Known rows, with every way that one mark hangs from another:
j_302[j_689]: -19.4 -21.9 5.5 0.1 -6.3 1.7 -14.7 35.2 0.5 12.1 -17.1 14.9 6.9 11.6 -8.2 2.0 1.8 20.2 10.0
j_577[j_397 j_689[j_302] j_844]: -17.6 1.2 -4.4 2.4 8.0 17.1 0.7 25.0 5.9 18.9 -18.8 12.0 -28.3 32.5 29.0 1.6 50.2 51.9 18.7
j_569[j_157[j_640] j_577[j_397 j_689[j_302]]]: 22.2 2.6 31.0 -13.8 -26.4 18.7 -1.3 0.1 41.2 27.6 0.8 28.9 30.7 30.9 -25.6 -11.0 -24.3 46.2 12.7
j_844[j_577[j_397 j_569[j_157]]]: -2.9 0.4 21.7 -11.0 -15.3 6.7 13.6 8.1 -0.4 12.9 5.9 8.5 -9.5 -12.4 -4.7 -16.2 -23.5 39.6 2.2
j_360[j_689]: -15.3 -6.9 2.0 8.9 1.4 -8.9 -7.3 37.8 3.9 37.1 -9.8 -6.8 -1.5 4.9 -6.4 -3.9 -14.0 22.2 26.4
j_157[j_569[j_577[j_397 j_689 j_844]] j_640]: -15.9 -1.5 4.9 2.4 -15.5 15.8 -14.6 -1.6 18.4 8.4 -10.3 27.6 21.4 26.2 12.3 11.7 -6.7 18.5 20.5
j_844[j_577[j_689[j_302]]]: -11.9 -5.9 2.7 5.4 -2.4 18.5 -20.5 5.3 5.3 9.2 -7.8 -11.7 0.0 -3.3 -8.2 -3.9 -5.2 34.1 7.7
j_844[j_577]: -15.7 -15.0 -7.8 -4.0 -10.3 -0.4 -4.1 -2.9 -2.4 5.8 5.7 -6.0 8.7 -28.9 -9.5 -16.1 -6.3 23.8 3.0
j_157[j_569[j_577[j_689[j_302]]] j_640]: -2.6 5.1 12.0 10.3 -3.0 21.8 -28.2 -3.1 16.5 7.4 -17.7 17.9 31.2 29.4 7.6 15.4 -24.4 11.7 15.3
j_569[j_157[j_640] j_577[j_397 j_844]]: -1.9 -12.6 7.9 -21.0 -31.9 -12.6 10.1 -8.0 31.8 26.9 16.2 37.0 26.4 16.9 -20.2 -20.2 -5.1 33.5 7.2
j_157[j_569[j_577[j_844]]]: -13.3 -6.6 4.0 18.4 -18.1 -4.8 -14.2 3.0 15.7 20.5 -1.9 6.7 3.4 6.4 22.4 2.0 -23.0 -0.8 3.7
j_844[j_577[j_397 j_569[j_157] j_689[j_302]]]: -0.7 8.6 32.5 -1.6 -8.5 24.3 -2.4 16.7 7.6 16.3 -8.8 2.6 -17.0 12.3 -2.9 -4.9 -22.3 49.0 6.3
j_569[j_157[j_640] j_577[j_397 j_689 j_844]]: -4.5 -9.7 17.3 -13.9 -42.1 -1.8 -3.1 2.1 37.7 30.4 13.3 33.1 17.8 33.2 -28.3 -12.7 -5.0 38.3 16.4
j_844[j_577[j_397]]: -6.9 -12.1 -3.0 -14.6 -11.8 11.9 17.7 -3.3 5.0 6.1 6.2 3.0 5.7 -35.6 0.2 -20.6 0.4 41.9 5.9
j_577[j_569]: -3.5 11.8 12.0 5.2 7.5 -8.0 -8.6 28.1 -26.9 9.9 -6.8 9.9 -21.3 10.2 9.7 4.0 -10.3 7.8 5.2
j_569[j_157]: 4.3 -3.9 17.3 -1.2 -20.3 -8.2 0.9 11.1 -11.7 26.9 12.8 7.5 6.4 9.8 -22.9 -20.2 -10.6 16.9 5.8
j_157[j_569[j_577[j_397 j_689[j_302] j_844]] j_640]: -11.1 1.6 5.5 4.8 -3.8 20.1 -16.3 -2.6 20.8 8.4 -18.2 26.0 21.4 33.3 19.7 13.9 -5.5 22.1 16.9

Rows:
-7.0 -6.7 14.8 0.8 -23.3 -5.5 -28.1 1.3 32.9 30.8 2.8 22.0 21.7 48.4 -27.7 -4.5 -10.0 26.7 9.4 -> j_569[j_157[j_640] j_577[j_689[j_302] j_844]]
1.1 -4.0 18.1 -10.8 -25.2 6.5 -6.2 1.1 41.3 30.8 1.6 31.3 18.6 42.2 -18.5 -9.2 -3.8 44.5 11.9 -> j_569[j_157[j_640] j_577[j_397 j_689[j_302] j_844]]
-3.7 7.6 20.1 -1.2 1.2 26.6 -2.5 17.5 5.3 9.0 -14.1 0.8 -18.6 2.9 8.9 1.0 -12.1 47.4 8.2 -> j_844[j_577[j_397 j_569 j_689[j_302]]]
-1.9 9.7 28.6 -5.0 -4.1 26.0 -4.5 13.4 5.8 11.2 -10.1 8.3 -8.4 16.5 -7.0 -2.4 -18.9 51.1 9.5 -> j_844[j_577[j_397 j_569[j_157[j_640]] j_689[j_302]]]
22.7 -6.7 26.2 -15.5 -42.1 -2.1 19.7 0.0 37.3 34.6 19.5 23.6 20.5 -3.0 -20.5 -27.0 -33.2 33.3 1.3 -> j_569[j_157 j_577[j_397]]
-17.5 7.7 16.5 -6.7 -6.4 -15.2 17.6 28.9 -14.3 24.3 1.4 27.4 -38.9 29.0 18.7 -8.6 14.1 33.5 7.0 -> j_577[j_397 j_569[j_157] j_844]
-12.9 -2.0 14.0 -5.3 -8.6 -2.7 -11.5 3.8 -10.7 8.5 5.3 5.1 2.3 -1.2 -18.0 -8.6 -26.2 22.7 2.3 -> j_844[j_577[j_569[j_157[j_640]]]]
-12.1 20.5 31.9 8.1 3.7 10.6 -5.6 40.4 -2.5 28.9 -18.8 19.9 -50.1 63.9 21.5 8.2 16.0 47.7 13.2 -> j_577[j_397 j_569[j_157] j_689[j_302] j_844]
17.8 -2.7 30.3 -17.8 -43.7 11.7 2.4 1.4 37.0 28.3 12.0 30.9 29.7 21.6 -36.5 -13.5 -26.5 39.2 15.4 -> j_569[j_157[j_640] j_577[j_397 j_689]]
-26.0 10.4 13.6 2.5 -7.7 3.3 -1.7 44.0 -10.1 17.9 -11.2 19.6 -54.1 38.2 22.3 11.3 27.7 36.9 21.0 -> j_577[j_397 j_569 j_689 j_844]
-15.3 -4.3 10.5 23.5 -25.2 3.1 -22.3 10.1 19.4 23.4 -4.8 4.7 -2.8 17.4 15.9 8.2 -22.6 2.3 9.1 -> j_157[j_569[j_577[j_689 j_844]]]
-5.0 17.3 37.9 7.3 -14.0 6.9 -29.3 36.4 -20.8 18.1 -5.4 14.5 -19.6 50.9 -24.7 11.8 -20.6 17.8 19.3 -> j_577[j_569[j_157[j_640]] j_689]
-8.3 2.8 19.7 -4.9 -15.9 18.8 0.1 19.2 1.4 8.7 -2.3 1.9 -20.0 -6.9 -2.0 -2.6 -14.4 41.6 11.2 -> j_844[j_577[j_397 j_569 j_689]]
-4.4 -14.9 -10.6 -11.1 -21.4 -12.0 12.9 1.0 31.8 21.5 6.8 22.4 5.0 -9.9 11.2 -15.3 7.6 28.6 4.1 -> j_569[j_577[j_397 j_844]]
8.7 -6.0 25.6 -6.7 -41.2 0.5 -19.1 1.8 29.7 28.7 12.9 21.6 32.5 28.7 -46.0 -9.1 -33.4 21.9 13.8 -> j_569[j_157[j_640] j_577[j_689]]
